Each row was made from one walk, in order. Every step used is in the known rows, and no mark comes twice. Write each row's walk.
Known rows:
a -> u -> c -> y -> z -> q: -0.10	1.90	-2.48	0.79	-0.73	-0.82	0.63	2.35	-2.37	1.16	-1.87	-0.48	1.28	0.05	-1.23	0.32	-1.33	-0.13	0.81	2.23	1.49	-1.20	0.29	-1.51
v -> a: -0.64	1.55	2.33	0.29	0.59	-2.52	-1.79	-1.48	-0.61	1.65	-2.40	0.88	-3.90	-1.14	1.25	1.29	-1.63	-1.24	1.20	0.53	-0.75	-0.71	-0.14	-0.47
m -> y: 0.52	-1.10	2.17	0.68	0.60	-0.03	-0.35	0.48	-0.34	1.26	0.35	-0.54	0.73	1.13	0.93	-0.49	1.07	-1.38	-1.18	-0.86	-0.25	-2.75	-1.00	-0.29
u -> a -> v: -0.46	1.85	1.79	0.07	1.01	0.94	-1.74	0.30	-1.25	2.48	-2.72	-1.78	-4.42	-1.05	-2.57	1.92	-3.20	-0.68	-1.53	0.27	0.66	-1.54	-0.80	-1.06
m -> y -> z -> q -> c -> u: -2.60	-0.84	1.62	0.17	-3.25	-0.57	0.28	3.11	-1.61	-0.14	-2.08	-0.17	5.42	-0.48	-0.74	-2.28	2.00	-3.26	-0.69	-1.00	-1.35	-0.30	-3.06	-0.21
m -> y -> z -> q -> p -> u: -1.36	-0.69	1.34	0.82	0.45	-0.39	0.70	1.51	0.34	0.25	0.77	-0.50	3.48	0.73	0.51	-2.91	1.49	-3.47	1.14	-0.44	-1.67	-0.66	-2.06	-0.03
p -> u -> c -> y -> z -> q: 1.26	2.90	-2.07	1.96	0.13	0.26	-0.22	2.09	0.18	1.18	-1.89	-0.38	0.94	-0.04	-1.69	-1.41	-0.16	-2.27	1.25	1.88	-0.87	0.11	1.16	-0.96
v -> a -> u -> p -> q: -0.42	3.62	-0.27	-0.04	3.61	-0.59	-2.91	-1.26	-0.94	1.71	-0.33	-0.08	-5.50	-1.59	0.94	2.02	-2.70	-0.09	0.10	2.47	1.29	0.05	-0.23	-2.73
q -> p -> u -> c: 0.32	1.99	-1.19	-0.62	2.36	0.44	-1.31	-0.71	3.20	1.04	-0.40	1.21	-2.91	-1.83	0.16	-1.29	-2.14	-2.56	2.10	1.09	-1.68	-0.87	-0.29	-2.32
z -> q: -0.96	0.04	1.70	0.19	-1.38	-2.81	-0.02	0.20	-1.15	1.29	-0.85	0.69	0.58	0.22	-0.42	-0.36	-0.46	-0.91	-0.18	0.79	-0.22	-0.22	-0.63	-0.40
q -> p -> u -> a -> v: -0.79	2.54	0.47	-0.56	2.53	1.61	-1.41	-0.28	2.51	1.10	-1.40	-0.72	-4.67	-2.45	-1.00	-0.02	-2.86	-2.66	0.99	1.15	-0.97	-0.65	-1.47	-1.47
c -> u -> p: -1.14	0.78	-0.51	0.20	-0.98	2.01	-1.03	1.81	-1.01	2.47	-1.92	-0.07	-0.76	-3.10	-0.41	0.96	-1.24	-1.56	-2.48	0.19	-1.04	-0.91	-1.13	-2.04
v -> a -> u -> p: -0.66	2.10	0.19	-0.74	1.62	-1.44	-2.79	-1.16	-1.97	1.09	-1.16	-0.19	-5.23	-1.68	1.79	1.83	-3.36	-0.66	0.63	2.18	1.49	-0.77	-0.11	-2.56
c -> y -> z -> q -> p: -1.29	-0.24	0.24	1.71	-1.72	-0.73	2.83	2.71	-0.26	1.20	-1.74	1.04	5.00	-1.13	-0.84	-0.67	0.49	-1.35	0.28	0.99	-1.06	-0.39	-0.98	0.85
u -> c -> y -> z -> q: 0.65	1.34	-1.35	1.61	-1.61	-0.44	0.76	2.51	-1.63	2.34	-2.38	0.54	2.91	0.02	-2.38	-0.30	-0.62	-0.86	-0.08	0.90	-0.57	-1.14	0.86	-0.84
v -> a -> u -> p -> q -> c: -0.68	3.82	-0.15	-1.04	2.51	-0.97	-3.69	-1.28	-0.25	0.13	-1.15	0.77	-5.04	-2.55	0.58	1.19	-2.63	-0.72	0.48	3.17	1.58	1.03	-0.75	-2.98
v -> a -> u -> p -> q -> c -> y: 0.33	4.32	-1.05	-0.36	1.87	-0.07	-2.67	-0.02	0.48	0.00	-1.51	0.89	-3.56	-2.86	0.52	1.32	-1.85	-0.64	0.06	4.11	1.91	0.78	-0.11	-2.70
z -> y -> m: -0.94	-0.02	2.08	2.37	-2.04	-2.18	1.18	1.58	-0.02	2.30	-2.22	0.99	3.19	-1.52	0.99	-0.61	0.54	0.23	0.53	-1.77	-0.57	-0.49	-0.88	0.94
u -> p -> q -> c -> y: 1.43	2.79	-0.83	0.82	1.45	2.13	-1.49	1.18	1.30	0.81	-0.48	1.22	0.26	-2.46	-1.74	0.23	-0.28	-0.31	-2.89	2.68	0.81	0.42	-0.12	-1.80
y -> z -> q -> c -> u: -3.64	0.28	1.04	0.46	-3.83	-1.68	0.45	2.69	-2.08	-0.14	-3.95	0.66	3.83	-2.02	-1.93	-1.27	0.21	-2.25	0.02	0.13	-1.46	1.44	-2.59	0.24
y -> z -> q -> p: -2.88	-0.93	1.44	0.66	-1.07	-2.06	1.69	1.27	-1.28	1.28	-1.11	0.95	3.30	-0.89	-0.81	-1.06	-0.68	-1.39	0.91	-0.19	-1.58	-0.10	-2.13	0.57
q -> p: -1.23	-0.49	1.29	-0.39	0.81	-0.71	0.44	-0.44	1.62	1.20	-0.53	1.66	-0.63	-1.87	0.71	-0.11	-1.44	-0.92	0.57	0.27	-1.21	-1.40	-1.49	-0.36
a -> u -> p -> q -> c -> y -> z: -0.08	2.92	-2.20	1.21	1.89	1.98	-0.50	2.15	-0.93	-0.13	-0.96	-0.35	0.64	-1.97	-1.32	0.97	-0.83	0.44	-1.50	3.23	2.05	0.42	-1.01	-1.31
c -> y -> z -> q: -0.39	0.34	0.49	2.65	-1.94	-0.97	2.19	2.89	-1.83	1.41	-2.27	0.04	4.44	-0.11	-1.36	-0.03	0.89	-0.60	-0.45	1.09	-0.32	-0.28	-0.15	1.26
q -> c: -0.70	0.69	1.63	-0.47	-0.93	-1.51	-1.44	-0.19	0.35	-0.82	-2.59	1.62	-0.42	-1.53	-0.49	-0.56	-0.79	-0.99	0.01	1.16	0.14	0.01	-1.40	-0.16
u -> c -> y -> z: 1.24	1.53	-1.53	1.98	-0.15	0.92	0.49	2.33	-1.29	2.47	-2.73	0.13	1.43	-0.44	-1.96	0.55	-0.87	-0.37	-0.37	0.48	-0.70	-2.05	0.99	-0.50
y -> m: -0.35	0.33	2.29	2.24	-0.98	-0.05	0.97	0.68	-0.76	1.49	-1.51	-0.30	1.25	-0.74	0.74	0.11	-0.29	-0.81	-0.07	-0.99	-0.14	-1.36	0.07	1.46
p -> u -> a: 0.42	2.70	0.12	0.98	1.80	1.53	-2.65	0.37	1.39	0.55	-1.64	-1.51	-4.35	-0.83	-0.74	-0.66	-2.05	-2.04	1.17	1.28	-0.92	-0.54	0.56	-0.85

Which walk is each row?
-1.57	3.75	-0.21	0.23	0.04	2.33	-2.32	1.87	2.04	0.93	-2.98	0.52	-1.85	-3.30	-2.79	-0.24	-0.89	-1.35	-1.01	0.93	-1.40	0.92	-1.44	-1.81
p -> q -> c -> u -> a
-0.02	0.87	0.91	-0.14	-3.37	-2.36	0.16	1.54	0.36	-0.77	-2.43	1.92	2.98	-1.17	-1.05	-1.45	0.63	-1.39	-0.09	2.58	0.56	0.67	-0.50	-0.29
z -> q -> c -> y
-0.62	-1.47	2.09	1.91	0.67	0.37	0.54	1.56	-2.04	1.19	-0.38	-1.18	2.80	1.39	0.09	-0.53	1.24	-1.32	-0.89	-1.63	-0.88	-2.37	-1.52	0.88
m -> y -> z
-0.19	0.99	1.51	0.69	-4.38	-1.77	1.18	1.97	0.32	-0.74	-2.43	1.57	4.92	-1.49	-0.36	-1.85	0.94	-1.89	0.12	1.57	0.77	0.66	-0.09	0.65
z -> q -> c -> y -> m
-1.59	1.14	-0.11	-1.09	-2.35	1.11	-1.95	1.54	0.01	0.06	-2.98	1.23	-0.13	-4.15	-0.80	-0.40	-1.21	-2.11	-1.82	1.05	-0.56	0.30	-1.88	-2.07
q -> c -> u -> p
-0.07	0.88	-1.47	0.60	-1.18	-0.25	1.43	2.32	-0.12	2.15	-1.62	1.42	3.25	-1.11	-2.03	-1.11	-1.05	-1.40	0.75	0.82	-1.21	-1.26	0.18	-1.24
u -> c -> y -> z -> q -> p
-0.16	2.58	0.94	0.64	1.73	-0.33	-1.49	-0.22	1.71	0.24	-1.29	1.52	-1.11	-1.38	-1.63	-0.09	-0.02	-0.18	-0.75	1.47	-0.20	0.81	-1.31	-0.38
p -> q -> c
1.27	2.51	-1.39	1.04	0.70	2.00	0.66	1.04	3.79	1.04	-0.89	0.99	0.41	-2.42	0.62	-1.61	-0.86	-2.84	1.95	1.03	-1.22	-1.22	0.81	-0.93
q -> p -> u -> c -> y -> m
0.57	2.18	-1.05	0.46	-1.39	-0.09	1.11	1.43	2.82	0.97	-0.43	1.15	2.48	-1.73	0.08	-2.57	-0.38	-3.24	2.11	1.46	-0.87	-0.01	0.77	-1.18
z -> q -> p -> u -> c -> y -> m
-2.13	0.83	0.35	-1.58	-3.87	-0.98	-1.48	1.74	-0.64	0.09	-2.29	1.54	1.76	-3.13	-1.33	-1.36	-0.78	-2.62	-1.41	1.55	-0.23	1.23	-1.87	-2.41
z -> q -> c -> u -> p
-0.28	0.91	-0.94	-0.39	1.51	0.38	-1.34	0.06	-2.15	0.86	0.00	-0.79	-2.63	-1.14	0.79	1.45	-2.62	0.35	-1.06	2.16	2.09	-1.51	-0.59	-1.96
a -> u -> p
-2.08	2.43	0.70	0.00	-0.96	2.23	-1.38	2.17	-0.87	2.92	-4.14	-1.86	-3.44	-2.98	-2.49	1.90	-2.47	-1.90	-1.92	-0.36	-0.74	-1.04	-1.75	-1.56
c -> u -> a -> v
-0.40	0.85	0.68	1.68	-1.84	-0.22	0.67	2.33	-0.39	-0.85	-3.79	1.11	3.38	-1.73	-1.32	-0.46	0.44	-0.75	-0.26	1.49	-0.14	0.05	-0.93	1.23
q -> c -> y -> z
-0.58	1.18	0.25	0.19	2.07	0.12	-0.43	-0.65	3.11	0.26	-0.29	0.92	-2.14	-1.94	1.11	-1.12	-1.02	-2.24	1.86	1.20	-1.68	-0.26	-1.27	-0.53
q -> p -> u
-0.72	1.51	-2.61	-0.28	-0.57	-0.56	1.29	2.11	-0.83	1.04	-1.23	0.52	1.84	-1.00	-0.79	-0.30	-1.78	-0.54	1.64	2.17	0.72	-1.22	-0.38	-1.96
a -> u -> c -> y -> z -> q -> p
-3.82	1.67	1.29	-0.18	-3.38	-0.26	-0.65	3.01	-2.59	0.79	-4.89	-0.81	1.42	-2.62	-3.85	-0.36	-1.48	-2.59	-0.69	0.06	-0.72	1.19	-2.92	-0.64
y -> z -> q -> c -> u -> a -> v
-0.81	1.15	-0.56	2.23	-0.70	-0.08	2.12	2.55	0.96	0.39	-1.52	0.42	3.77	-1.25	-0.56	-1.33	0.75	-2.21	1.30	1.76	-1.31	0.57	-0.72	0.90
c -> y -> z -> q -> p -> u
-0.86	2.44	-1.19	0.94	1.02	3.01	-1.35	1.76	0.14	3.14	-0.97	-0.06	-1.30	-3.11	-1.34	1.19	-0.71	-1.12	-3.12	0.52	-1.19	0.01	-1.19	-2.45
c -> u -> p -> q
0.22	1.94	-1.77	-0.70	1.38	-0.62	-1.56	-0.15	-1.43	1.28	-1.14	-0.42	-3.55	-0.16	-0.14	1.02	-2.76	0.30	0.88	1.56	1.38	-1.97	0.01	-2.36
a -> u -> c
-2.31	2.62	0.93	-1.31	-2.37	1.25	-2.27	1.76	-0.01	0.48	-5.02	-0.18	-2.47	-3.99	-2.60	0.59	-2.24	-2.46	-1.31	0.55	-0.41	0.27	-2.44	-1.79
q -> c -> u -> a -> v
1.31	2.53	-2.03	0.05	1.63	1.31	-0.31	0.49	3.83	1.00	-0.86	1.32	-1.41	-2.14	0.09	-1.23	-1.16	-2.40	1.76	1.99	-1.41	-1.01	0.43	-1.93
q -> p -> u -> c -> y
-0.63	0.02	-0.04	0.08	0.55	-0.15	-0.03	1.34	0.36	0.88	0.72	-0.18	2.81	0.79	-0.37	-3.18	0.52	-3.65	1.37	-0.54	-1.86	-1.28	-1.29	-1.53
m -> y -> z -> q -> p -> u -> c
0.87	3.46	-1.69	1.18	0.90	2.33	-0.27	1.77	0.23	-0.08	-0.39	-0.23	0.87	-2.51	-0.17	0.47	-0.63	0.03	-1.52	3.06	2.74	0.07	-0.14	-1.27
a -> u -> p -> q -> c -> y -> m
-3.18	0.26	0.31	0.07	-3.43	-0.57	-0.35	2.83	-2.51	0.22	-3.02	0.61	3.69	-2.71	-2.11	-1.14	-0.65	-2.31	-1.22	0.45	-1.01	1.25	-2.27	-0.99
y -> z -> q -> c -> u -> p
-1.49	3.13	0.10	0.61	0.14	0.99	-1.43	1.24	1.98	0.72	-2.72	1.19	-0.49	-2.96	-1.82	0.10	0.49	-1.23	-1.20	1.01	-1.27	1.30	-2.20	-1.08
p -> q -> c -> u
-1.84	4.33	0.29	-0.14	0.68	2.33	-2.27	1.60	1.32	1.59	-3.68	-0.37	-3.06	-3.55	-3.71	0.97	-1.32	-1.50	-2.04	1.01	-0.60	1.06	-2.49	-1.96
p -> q -> c -> u -> a -> v
0.08	2.44	-1.51	0.48	3.66	1.38	-1.62	0.16	-0.81	1.54	0.95	-0.79	-3.10	-0.97	-0.20	1.82	-1.95	0.99	-1.64	2.40	1.96	-0.57	-0.58	-2.25
a -> u -> p -> q
0.35	2.18	-2.16	1.12	1.52	1.58	0.48	1.41	2.40	1.07	-1.44	0.76	0.30	-2.00	-0.64	-1.13	-1.05	-2.41	1.87	1.23	-1.96	-0.78	-0.09	-0.94
q -> p -> u -> c -> y -> z
1.27	2.49	-1.99	1.06	-0.39	0.98	0.47	1.78	-0.72	1.27	-1.70	-0.61	0.18	-0.85	0.31	0.84	-1.32	-0.09	0.73	1.51	1.94	-2.28	1.24	-1.19
a -> u -> c -> y -> m
0.55	2.36	-1.04	1.86	1.40	2.38	-0.72	2.06	-0.03	1.01	-1.18	0.62	1.90	-2.31	-2.47	0.05	-0.16	-0.24	-2.62	2.03	0.30	0.54	-0.49	-0.89
u -> p -> q -> c -> y -> z
-1.56	1.19	-0.65	0.36	0.25	-1.00	0.26	0.92	0.03	1.16	-0.98	0.67	1.21	-0.85	-1.37	-2.11	-1.38	-2.60	2.24	0.51	-2.04	0.27	-0.94	-1.01
y -> z -> q -> p -> u -> c
-2.50	0.95	0.36	0.69	-0.13	-0.19	0.08	1.71	0.26	0.57	-1.24	-0.37	0.86	-1.19	-1.49	-2.04	-1.86	-2.63	2.16	0.52	-2.11	0.40	-1.09	-0.29
y -> z -> q -> p -> u -> a
